Each row was made from one walk, in order. Every step used is in the known rows, and no mark comes twice. Write each row's walk.
In the rows, 128 means zero.
Known rows
U-Z-A-L-R-D: [111 168  90 189 161 128 156 103 132 152 136 231  67 154  71 155 140 121
 120 114 152 119 163 155 112 108  56  96 143 116 193 114  98 132 122 124
  92 101 114  76 167  84 123 152]
A-D: [106 150 123 169 125 145 163 144 121 118 163 189  92 120  99 139 110  99
 127 102 123 107 114 124 115 111  96 110 112 138 153 115 117 136 126 150
  95  99  99 109 144 101  58 114]
G-L-R-D: [ 84 164 100 184 172 139 163 124 131 125 150 210  57 129 106 130  97 131
 124  66 107 145 161 150 105 110  87  90 137 105 151 122  98 175 137 130
 107 101  99  93 185  95 107 170]
Z-V: [125 151 121 148 134 128 161 132 135 137 170 191 106 124  87 149 128 124
 120 121  98 132 128 100 109 100 107 125 122 145 173 131  99 156  99 149
  99 133 122 123 153 103  69 133]
V-L-R: [106 135 114 156 155 117 150 144 115 123 164 174  86 114 114 142 101 111
 140  91 110 139 162 126  94 127 105 122 116 118 145 115 107 151 140 151
 131  94  92 116 167 119 105 138]
Q-D-E-Z-U: [110 178 162 148 179 123 149 110 108 102 137 193 112 102  47 132 146  79
 126  96 115 108  93 127 156 135  82 115 119 127 105 105 121 149  90 130
  74 115 129  98 151 156  51 138]
P-U: [110 158 114 161 146 123 179 152 127 130 176 196 110 130 101 117 122 119
 146 104 121 117 125 111 121  85 103 106 130 138 150 124 100 154 114 141
  94 122 111 108 148 109  87 103]
R-L-E-Z-A: [126 178 133 176 140 133 171 132 119 149 168 246 118 117  30 132 117 103
  87  92  75  99 101 126 117 115  92 110 152 168 159 137  98 149 108 139
  64 138 124  35 135 109  85 108]
Q-D: [111 157 130 149 143 144 145 134 135 105 164 177 108 117 108 128 138 111
 118 104 135 131 123 110 117 125 113 111 109 135 142 104 105 153 116 133
  87  99 109 111 159 114  68 134]
V-L-Q: [153 113  99 170 159 109 149 134 117 108 156 171  79 139 119 118 101 114
 163 100  89 128 116  92  99 109  96 101  85 139 136  95 114 169  97 147
 136 102 104 120 149 109  82 129]
E-Z: [120 162 120 154 145 130 165 131 115 121 157 215 100 123  69 128 111 110
 120  95 105 122  95 115 151 107 100 122 141 134 154 123 117 149 102 136
 107 129 120  97 141 127  74 119]
G-Z-V-L-E: [145 133  95 152 160 124 156 163 107 134 177 189 110 164  89 175 111 120
 145 117  81 131 133 112  91 116  84 109 117 152 154 145  82 150 112 152
  96 154 106 131 167 115 109 142]
U-Z-A-D: [121 142 121 182 123 143 154 125 108 147 150 216  93 145  78 157 125  96
 116 134 142  76 129 122 101 114  61 101 114 161 173 110 110 117 105 139
  82 101 117  93 140  81  88 106]
L-E-Z-G: [135 186 109 144 177 134 175 149 113 145 158 227 126 143  57 132 121 112
 115  98  82 102 105 101 141  98  99 142 128 136 139 128 110 137  88 142
  79 147 105  78 157 121  74 129]
Q-D-E-L-V-Z: [132 185 145 156 161 159 160 137 130  85 141 204 106  99 100 115 151  63
 149 119 131 188 135 120 136 133 107  85 111 154 172 124  83 197 121 146
  78 113 134 125 141 144 104 115]
V-Z-A: [129 158 110 163 123 133 177 106 133 152 144 213 102 116  79 122 132 112
 119 149 119 141 134 121 122 102  73  93 119 169 143 124  91 146 109 138
 106 130 124 109 123 106 111  96]
V-L-E: [123 141 105 155 174 112 156 177 115 121 168 188  98 131 109 146 105 119
 145 103  94 140 134 111  91 122 105 107 111 143 133 126 104 154 135 151
 112 108  84 100 159 123  89 134]
V-L: [123 133 113 152 158 106 150 152 119 120 165 177  79 120 116 131  96 112
 137 106 112 145 137 108 100 111 108 105 108 147 145 108 111 152 115 152
 133 109 105 113 155 116  86 131]
P-U-Z-G-D-E: [122 168 132 161 169  94 177 129 104 142 159 205 113 130  91 139 144  68
 155 124 146  87 152  81 132  72  82 121 103 135 151 115  78 155  84 160
  52 144 114 111 177 101  73 149]
P-H: [123 174 140 158 134 141 168 126 121 133 160 204 110 113  84 119 126 121
 125 102 114 134 119 123 137 104 115 116 115 135 169 100  93 162 116 164
  89 121 128 106 162 106  71 122]
G-D-E-L: [117 151 159 183 143 135 157 137 121  84 133 197  95  79  77 111 114  56
 127 100 112 128 127 109 129 128 109  86 106 140 179 124  81 187 117 169
  71 114 125 105 139 117  61 154]
L-E: [121 166 117 157 157 140 171 167 121 125 161 206 112 127  88 136 124 125
 130 104  98 134 120 117 109 114 106 108 121 139 143 136 101 159 136 143
  90 113  90  94 154 115  78 128]
D-E-Z-A: [112 151 147 158 160 117 158 107 111 124 134 230  93 100  30 127 127  85
 117 118 107 109  88 114 151 125  80  94 131 157 155 124 114 156 101 138
 103 141 140  85 129 140  81 126]
U-Z-Q: [148 161 112 152 134 125 159 130 112 146 151 204  99 124  88 134 118 111
 128 140 110 113 115 145 119 106  90 121 115 161 147 122  99 139  96 134
 108 109 111  98 158  86  80 114]
A-L-V-Z-R-D: [120 217  78 144 181 135 176 144 140 126 139 220  53 149  95 115 118 106
 132 127 136 207 152 136 126  50  85 100 138 109 164 116 101 158 125 144
 116 119  99 103 141 109 126 131]
W-H: [115 177 134 153 142 137 168 122 141 114 177 211 103 101  83 119 126 114
 149 118 121 153 125 116 124 105  94 118 117 144 171 127 103 164  87 150
 102 116 112 104 140 115  63 128]
A-D-E: [ 98 145 144 168 137 133 161 141 107 101 155 190  87  93  79 144 123  82
 143 109 126 114 106 122 127 120  91  95 110 137 149 120 119 155 134 153
  94 112 102 110 149 121  54 137]
A-L-Q-D-E: [139 149 128 179 167 123 136 115 119  57 142 173  82 130  79 124 163  90
 156  93 136 136  93 111 148 125  97  81  93 129 145  84 110 174 101 133
  93 114 117 117 162 136  51 163]
C-G-L-R-D-E: [ 83 183 116 183 180 143 171 123 111 129 154 193  75 106  78 128 110 127
 136  65 115 161 156 150 111 104  72  96 152 105 158 116 106 195 163 133
 105 114  98  86 218 117 108 174]
P-U-Z: [125 155 102 162 142 124 170 151 112 143 183 207 108 153 110 138 136 119
 152 116 139 110 137 112 115  81  87 108 133 144 161 123 102 138 104 141
  84 123 111 108 167  96 102 114]
C-A-L: [120 168 111 189 140 128 156 164 111 103 163 191  87 135 106 129 142 104
 125 105 128 137 119 139 155  82 106 123 160 148 165 100 112 154 120 130
 106 131 107 105 150 128  79 139]
L-Q-D-E-Z: [132 137 133 162 160 137 145 107 111  74 150 196 104 116  65 120 150  89
 153  82 111 107  69  94 162 131  92 102  96 127 133 101 118 176  95 130
  87 120 124 116 155 146  51 147]
V-Z-G-D-E: [123 176 135 155 146 110 183 101 121 132 136 195 106  90  84 129 139  67
 139 133 126 139 150  89 150  84  85 119  97 141 126 121  76 164  97 167
  77 150 110 129 154 117  73 145]
A-D-E-L: [112 143 149 184 135 159 154 149 107  86 149 192  90  92  76 129 115  68
 134 103 112 111 105 126 119 135  98  77 115 145 186 126 108 165 122 156
  80 105 123 100 136 118  56 135]
U-Z: [139 153 114 159 137 136 154 134 108 133 161 205  90 138 103 139 127 115
 133 124 129 134 132 119 113 102  90 114 128 139 163 119 105 145 110 139
  96 114 111 102 169  96  91 134]
D-E-Z: [114 155 141 151 156 122 161 127 103 107 152 216  90  99  53 128 124  92
 135 101 108 131  88 117 161 117  98 106 138 136 150 127 118 163 112 139
 104 140 123 101 149 149  69 140]
G-Z-A: [141 145 119 162 135 143 159 105 118 142 141 204  94 144  69 123 114 106
 111 134 107 117 108 130 117 119  63  86 120 160 158 117  80 144 104 131
 102 144 135 103 134 102 117 111]
A-L-Q-D: [146 154 108 181 155 132 137 118 131  73 148 175  88 153  92 124 151 112
 140  88 133 127 104 110 135 115 102 101  97 128 148  80 109 160  91 128
  96 103 109 118 155 116  58 140]
E-L-R-D: [101 162 102 178 147 172 168 130 148 118 147 205  90 107  96 115 107 117
 127  82 101 135 150 139  97 122  96  97 132 103 196 135  96 177 133 139
  86  85 113  82 156  90 100 150]
R-D-E: [ 97 155 118 155 164 128 171 124 141 121 153 209  73  92  89 126 123 111
 151 113 113 154 116 115 124 104  87  80 117 122 154 132 111 186 134 140
  98 112 113  98 165 117  73 171]
D-E-Z-G: [129 173 135 140 175 117 163 115 105 125 149 215 104 108  49 123 124  86
 127 108 101 117  96  98 158  98  95 127 126 135 146 117 115 156  78 145
  95 158 131  91 156 138  64 147]
Z-G-D: [125 174 131 154 152 115 169 117 131 137 143 191 108 117  92 120 116  87
 110 109 114 104 145  83 122  88 104 139  97 131 142 104  84 154  88 161
  79 128 107 107 156  92  59 138]
U-Z-G: [154 168 105 148 154 130 157 122 109 159 158 204 100 149  99 135 127 113
 124 135 123 112 139 101 109  87  90 130 115 141 162 108 103 136  77 144
  88 134 121  96 176  86  86 143]
C-A-D-E-Z: [ 91 145 139 185 130 145 163 160  87  97 167 206 105 101  75 147 132  65
 140  93 118  89  81 130 177 102  84 131 153 144 156 122 135 148 124 136
  84 128 105 111 142 147  55 136]
L-Q-D-E: [129 132 134 163 158 138 142 110 124  76 150 173  97 111  90 115 150  97
 161 100 119 123  93  92 128 133  99  90  78 130 132  97 111 188 112 134
  87 103 117 123 160 127  54 157]

Which walk is each row?
[108 148 131 173 131 137 164 120 116 131 143 226 101 127  47 143 115  86
 101 104 116  67  93 120 136 121  76 114 131 156 162 117 122 115  96 140
  92 118 125  86 119 108  70  87]	E-Z-A-D
[100 169 144 175 169 113 152 100 102 109 125 227  82 113  14 143 141  82
 114  92 126 119 118 154 166 131  77 104 154 128 170 116 106 144 116 136
 110 139 128  83 139 151  98 138]	D-E-Z-A-L-R
[103 131 106 147 177  93 157 127 128 123 169 217  79 112  69 165 107 104
 154 102  97 133 119  98 126 102  84 107 129 131 167 136 120 165  95 150
 107 138 132 115 170 132  72 172]	R-D-E-Z-V-L
[104 146 134 174 125 134 177 110 114 130 140 207  95  96  64 145 139  79
 137 146 133 116 124 126 133 115  62  80 108 169 147 128 100 141 125 147
  92 124 118 116 121 119  86 105]	V-Z-A-D-E
[105 152 151 150 156 134 142 126 123  90 158 178 101  91  90 130 150  93
 137 105 138 140 113 108 126 135 111  93 104 138 138 109 106 171 127 135
  86 110 115 113 164 134  61 159]	Q-D-E
[ 78 170 106 192 161 132 166 141 120 104 158 200  72 105  94 143 146  97
 153  86 134 149 140 160 160  96  86 108 159 102 169 122 111 176 158 126
  97 114  97 104 176 133  94 192]	C-A-L-R-D-E
[ 86 142 147 209 121 180 156 165  93  85 162 182 109  85  93 135 132  61
 141  85 112  96 126 152 134 130  99 114 140 132 189 127 107 165 155 145
  75  96 105 106 147 122  83 151]	C-A-D-E-L-R
[131 199 146 153 230 102 157 129  91 120 136 241  67 141  65 120 103  73
 121  84  89 147 113 112 154 101  99 112 136 149 146 103 101 188  80 148
 110 164 135  94 169 144  93 140]	D-E-Z-G-L-V
[ 90 144  90 159 170 121 163 134 138 132 163 186  73 112 121 140  97 124
 150  86 112 146 165 127  88 113  92 111 118  98 152 122 109 160 144 144
 122  85  92 103 177 104 106 160]	V-L-R-D
[125 186 114 162 172 151 187 133 148 117 135 233  76 101 100 112 120  85
 163 124 108 199 137 126 131 102  85  71 123 139 186 144  87 211 127 151
  91 114 130 107 136 125 115 125]	R-D-E-L-V-Z
[119 151 153 168 151 159 136 137 123  71 152 180 108  86  87 113 140  80
 123 102 124 135 112 116 121 148 114  78 104 145 175 112  97 181 116 144
  72 104 135 101 152 131  65 157]	Q-D-E-L
[ 92 140 139 187 128 145 162 165  98 100 172 187 100  96 104 143 134  73
 147 110 125 104 103 129 148 104  93 118 132 149 152 121 123 158 143 140
  88 114  96 118 150 128  58 146]	C-A-D-E
[119 170 134 141 131 129 165 113 127 108 150 182 118  72  84 129 153  86
 143 143 128 149 111 141 149 125  92  99  91 165 111 124  89 160 112 132
 101 120 113 126 150 129  70 126]	V-Z-Q-D-E
[157 199 117 153 145 151 183 144 138 132 133 216 108 108  91 103 110  83
 132 137  85 166 126 146 125 107 103 109 113 178 166 136  74 179  97 147
 114 116 126 110 114 105 108  60]	E-L-V-Z-Q
[134 161 107 144 140 150 138 150  94 126 162 196  84 140  93 125 117 112
 114 134 133 132 130 119  96  83  92 115 125 122 160 111 113 130 114 143
 100 114 107  90 167  84 102 155]	U-Z-R
[125 161 109 149 153 135 172 158 120 137 171 227 129 143  49 166 132 122
 120  99  79 110 108 106 133 108  98 137 144 142 165 154 104 144  98 144
  78 147 110 103 153 123  69 126]	L-E-Z-V
[147 108 116 162 169  95 149 120 102  98 163 194  89 126  65 151 117  95
 168 100  77 112  94  78 132 111  91 116 103 145 153 116 121 175  72 153
 122 144 132 133 156 137  66 150]	D-E-Z-V-L-Q
[116 180 126 189 162 130 174 131 114 139 128 231  69 153  93 140 107  82
 113 118 121 138 152 141 116 106  67  85 120 179 150 106  89 155 117 145
 107 122 118 114 122 104 120  73]	G-L-V-Z-A-D
[144 158 147 167 141 150 136 131 111  92 143 193 113  94  74 126 144  72
 128 132 124 110 107 145 121 146 101  89  97 167 172 117  89 163  89 131
  76 100 139  92 167 103  68 145]	U-Z-Q-D-E-L
[134 111 127 166 172 111 130 126 114  72 156 155  82 114 113 125 134  92
 174  95 115 129 110  85 110 135 104  90  67 138 122  87 116 181 109 143
 111  98 111 132 166 134  64 163]	V-L-Q-D-E
[154 139 118 188 139 173 141 126 133  71 148 175 111 130 102  99 134 100
 134  90 104 112 102  97 108 136 107  91  85 140 170  93 100 181  90 135
  79  88 132 107 143 102  62 130]	E-L-Q-D
[136 181 135 146 137 152 159 113 109 119 158 159 133 103  59 122 138  97
 131 122 121 131  85 150 137 126  71 115 114 156 131 111  89 160 120 121
  93 138 113 114 188 127  82 122]	C-G-Z-Q-D-E
[116 133 144 173 132 143 159 108 100 119 142 200  86 121  53 144 120  72
 128 133 121  92  95 137 128 132  51  71 109 158 157 122  93 142 121 139
  88 140 127 112 132 114  94 125]	G-Z-A-D-E
[136 191 162 157 193 123 166 135 129 111 119 215  96 103  79 108 113  39
 125 109  99 133 140  86 125 109 112 116  95 144 182 112  69 204  95 178
  72 128 133 104 141 118  76 134]	Z-G-D-E-L-V
[105 125 132 159 152  99 148 144  94 106 171 198  94 114  61 186 112  74
 148  96 105  99 111 105 129 117  91 120 122 148 164 128 126 133  95 165
 103 137 119 130 152 136  52 138]	A-D-E-Z-V-L
[103 151 155 161 147 111 162 126 121 102 142 190  90  81  83 128 123  73
 134 105 125 132 125 104 137 115 103 102 102 130 144 121  90 177 130 163
  84 118 105 120 149 124  59 154]	G-D-E
[104 154 149 148 157 135 144 120 115  83 159 201 107  96  62 133 146  85
 127  92 131 123  89 110 162 134 103 107 121 132 140 113 115 157 109 131
  84 125 123 105 159 153  57 149]	Q-D-E-Z
[107 190  80 174 169 137 183 100 128 156 149 211  76 137 107 128 109 127
 129  94 110 153 186 137 114  79  69 108 130 114 138 117  87 162 106 131
  98 130 104 100 188  88 123 163]	V-Z-G-L-R-D
[122 143 112 162 180 108 159 159 109 139 152 230 105 140  57 148 106 107
 116 101  88 101 116 108 114 128  85 107 126 164 140 124 112 133 111 144
 108 126 114  79 132 130  99 108]	V-L-E-Z-A
[127 153 109 169 145 119 168 134 115 162 166 220 109 154  86 136 141 116
 132 136 140  87 138 108 106  92  71  95 127 164 168 118  96 132  97 134
  83 122 130  94 147  87 115  96]	P-U-Z-A
[119 180 131 162 192 147 170 143 147 106 138 228  70 102  94 106 108  81
 147 105  98 172 122 120 116 116 101  75 121 131 199 133  95 217 132 153
  93 104 133  92 144 120  95 140]	R-D-E-L-V
[112 161 149 142 151 123 147 123 131 101 150 176 112  74  76 121 140  88
 132 122 120 122  96 132 132 137 108 102  93 157 122 114  99 168 112 132
 101 106 117 109 160 123  52 140]	Z-Q-D-E
[140 139 114 165 147 149 145 118 134  89 157 173 106 136 110 114 141 114
 141  95 116 113 102  94 116 121 102 110  80 128 135  91 111 169 101 132
  90  95 111 119 154 108  58 132]	L-Q-D
[119 180 121 143 155 141 163 156 125 115 155 215 141 119  54 139 134 106
 107  94  96  94  81 135 145 137 105 135 113 155 118 132 104 138 104 123
  81 110  99  89 151 124  53 110]	L-E-Z-Q-D
[104 128 144 154 163  80 154 130 109 106 157 204  96 101  63 167 113  63
 136  95 104 114 128  85 139 114 103 130 117 140 157 128  98 159  90 175
  96 150 124 136 155 137  55 156]	G-D-E-Z-V-L
[ 87 177  88 197 150 143 170 143 134 118 162 199  80 129 110 139 138 117
 136  83 135 141 148 155 147  87  89 127 166 101 173 119 111 160 146 121
  96 102  91  97 168 113  98 170]	C-A-L-R-D
[126 168 110 151 139 125 165 143 124 134 176 191 133 136 103 137 149 110
 141 124 146  87 124 129 117 103  95 120 109 161 136 117  93 130  87 120
  77 104 113 111 168  86  77 101]	P-U-Z-Q-D
[117 178 146 161 197 117 137 115  93  95 148 207  90 124  62 124 129  79
 104  75 116 113 107 107 154 117  99 105 121 145 131  88 107 165  69 131
  82 156 137  95 188 139  65 173]	Q-D-E-Z-G-L
[109 132 135 141 169 103 130 132 111  95 176 187 107 110  70 169 139  87
 136  98 116 119 112  87 134 130 108 121 117 145 151 116 115 154  88 149
  94 136 132 132 170 152  59 161]	Q-D-E-Z-V-L
[116 176 128 166 131 136 179 133 127 136 158 178 121 107  87 121 118 105
 114  92 126 129 139 102 121  90  95 140 127 130 155 105  98 160 131 158
  85 115  95 103 170 105  67 112]	C-G-D
[123 148 104 154 175 115 162 176 101 118 166 215 103 138  79 151 105 110
 138  85  89 125 115 113 124 120 101 120 130 141 136 130 117 143 116 147
 111 125  94  95 156 137  89 126]	V-L-E-Z
[138 209 124 144 172 124 192 125 129 157 128 205 101 130  97 128 125 100
 144 135 101 175 146 133 126  92  75 123 119 143 115 123  94 162 105 147
 107 115 110 120 123 127 111  72]	L-V-Z-U
[136 131 132 161 153 136 141 104 122  82 159 196 116 124  54 145 159  94
 152  94 101  99  82  80 150 127  94 120  99 136 152 115 115 173  75 136
  77 136 137 132 157 137  44 156]	L-Q-D-E-Z-V
[147 158 146 162 138 162 143 121 114  82 138 177 115  94  65 110 122  67
 126 120 100 118  86 154 135 153  89  75  96 166 159 122  71 173  92 127
  80 130 142 109 149 120  81 140]	G-Z-Q-D-E-L
[130 190 113 155 103 150 167 128 112 135 184 187  95  97  87 105 111 102
 100 126 108 169 142 133  98  65 102 108 135 141 147 120  99 148 120 149
  92 129 109  71 149  87 100 134]	V-Z-R-L
[154 163  98 179 130 138 159 139  97 128 195 191 101 155  95 106 118 109
 140 105 107 101 125 104  79  52  86 109 121 131 163 105 103 153  94 143
  72 116 115  64 166  59  97 135]	P-U-Z-R-L-Q
[105 171  75 151 162 141 171 156 123 145 180 211  87 157 107 122 116 130
 143 121 142 116 145 112  92  52  78  99 131 106 165 123 114 134 115 134
  81 108 108  82 177  68 112 153]	P-U-Z-R-D
[151 211 129 165 168 146 188 134 131 138 119 209 106 127  92 112 119  86
 137 130  89 171 146 139 119 104  81 108 121 153 152 124  84 177  92 154
  93 108 130 109 110 123 110  73]	E-L-V-Z-U
[128 175 116 177 168 118 161 150 123 130 138 223  94 152  52 141 141 119
 108 116 115 121 123 133 122 116  84  90 132 158 161 118  92 141 122 139
  95 129 109  75 135 116  91 117]	Z-A-L-E
[136 222 112 178 172 118 185 150 116 138 133 206  97 152 105 136 150  85
 145 130 122 176 144 161 165  67  75 138 160 151 131 105  99 156 106 134
 101 128 105 124 124 144 113  87]	C-A-L-V-Z-U
[100 140 152 174 144 128 159 121 115 118 140 203  87  98  59 140 127  76
 123 128 126  90 105 120 118 129  77  81 105 161 155 118 112 147 127 149
  92 112 121  99 127 114  68 122]	Z-A-D-E
[128 201 122 155 170 126 162 133 127 119 140 208  92 130 111 123 119  95
 123 113 117 170 137 155 132 113  98 102 108 177 118 105  74 175 103 129
 114 116 112 124 156 115 104  91]	G-L-V-Z-Q-D
[135 215 102 143 170 131 162 152 115 112 141 208  71 148  90 117 124  96
 126 131 137 202 144 134 132  63  97 113 137 127 157 110  98 148 118 151
 125 133 102 112 132 120 124 112]	A-L-V-Z-R
[125 130 110 150 151 105 149 144 126 131 176 176  93 129 106 158 107 117
 135 116 100 133 143  96  90 106 109 120 112 152 162 120 106 150  99 160
 121 126 119 131 159 111  79 135]	Z-V-L
[ 80 156 117 158 165 136 171 116 138 126 151 201  78  86  88 131 124 111
 156  94 117 150 142 136 119 119  85  98 121  93 154 140 105 184 159 141
  99  99 100 101 176 116  92 176]	L-R-D-E
[116 169 149 152 167 104 167 113 121 122 136 191  98  91  79 124 125  69
 129 117 117 113 133  83 135  99 104 124  93 131 139 111  85 173  97 167
  79 137 113 110 159 114  52 163]	Z-G-D-E
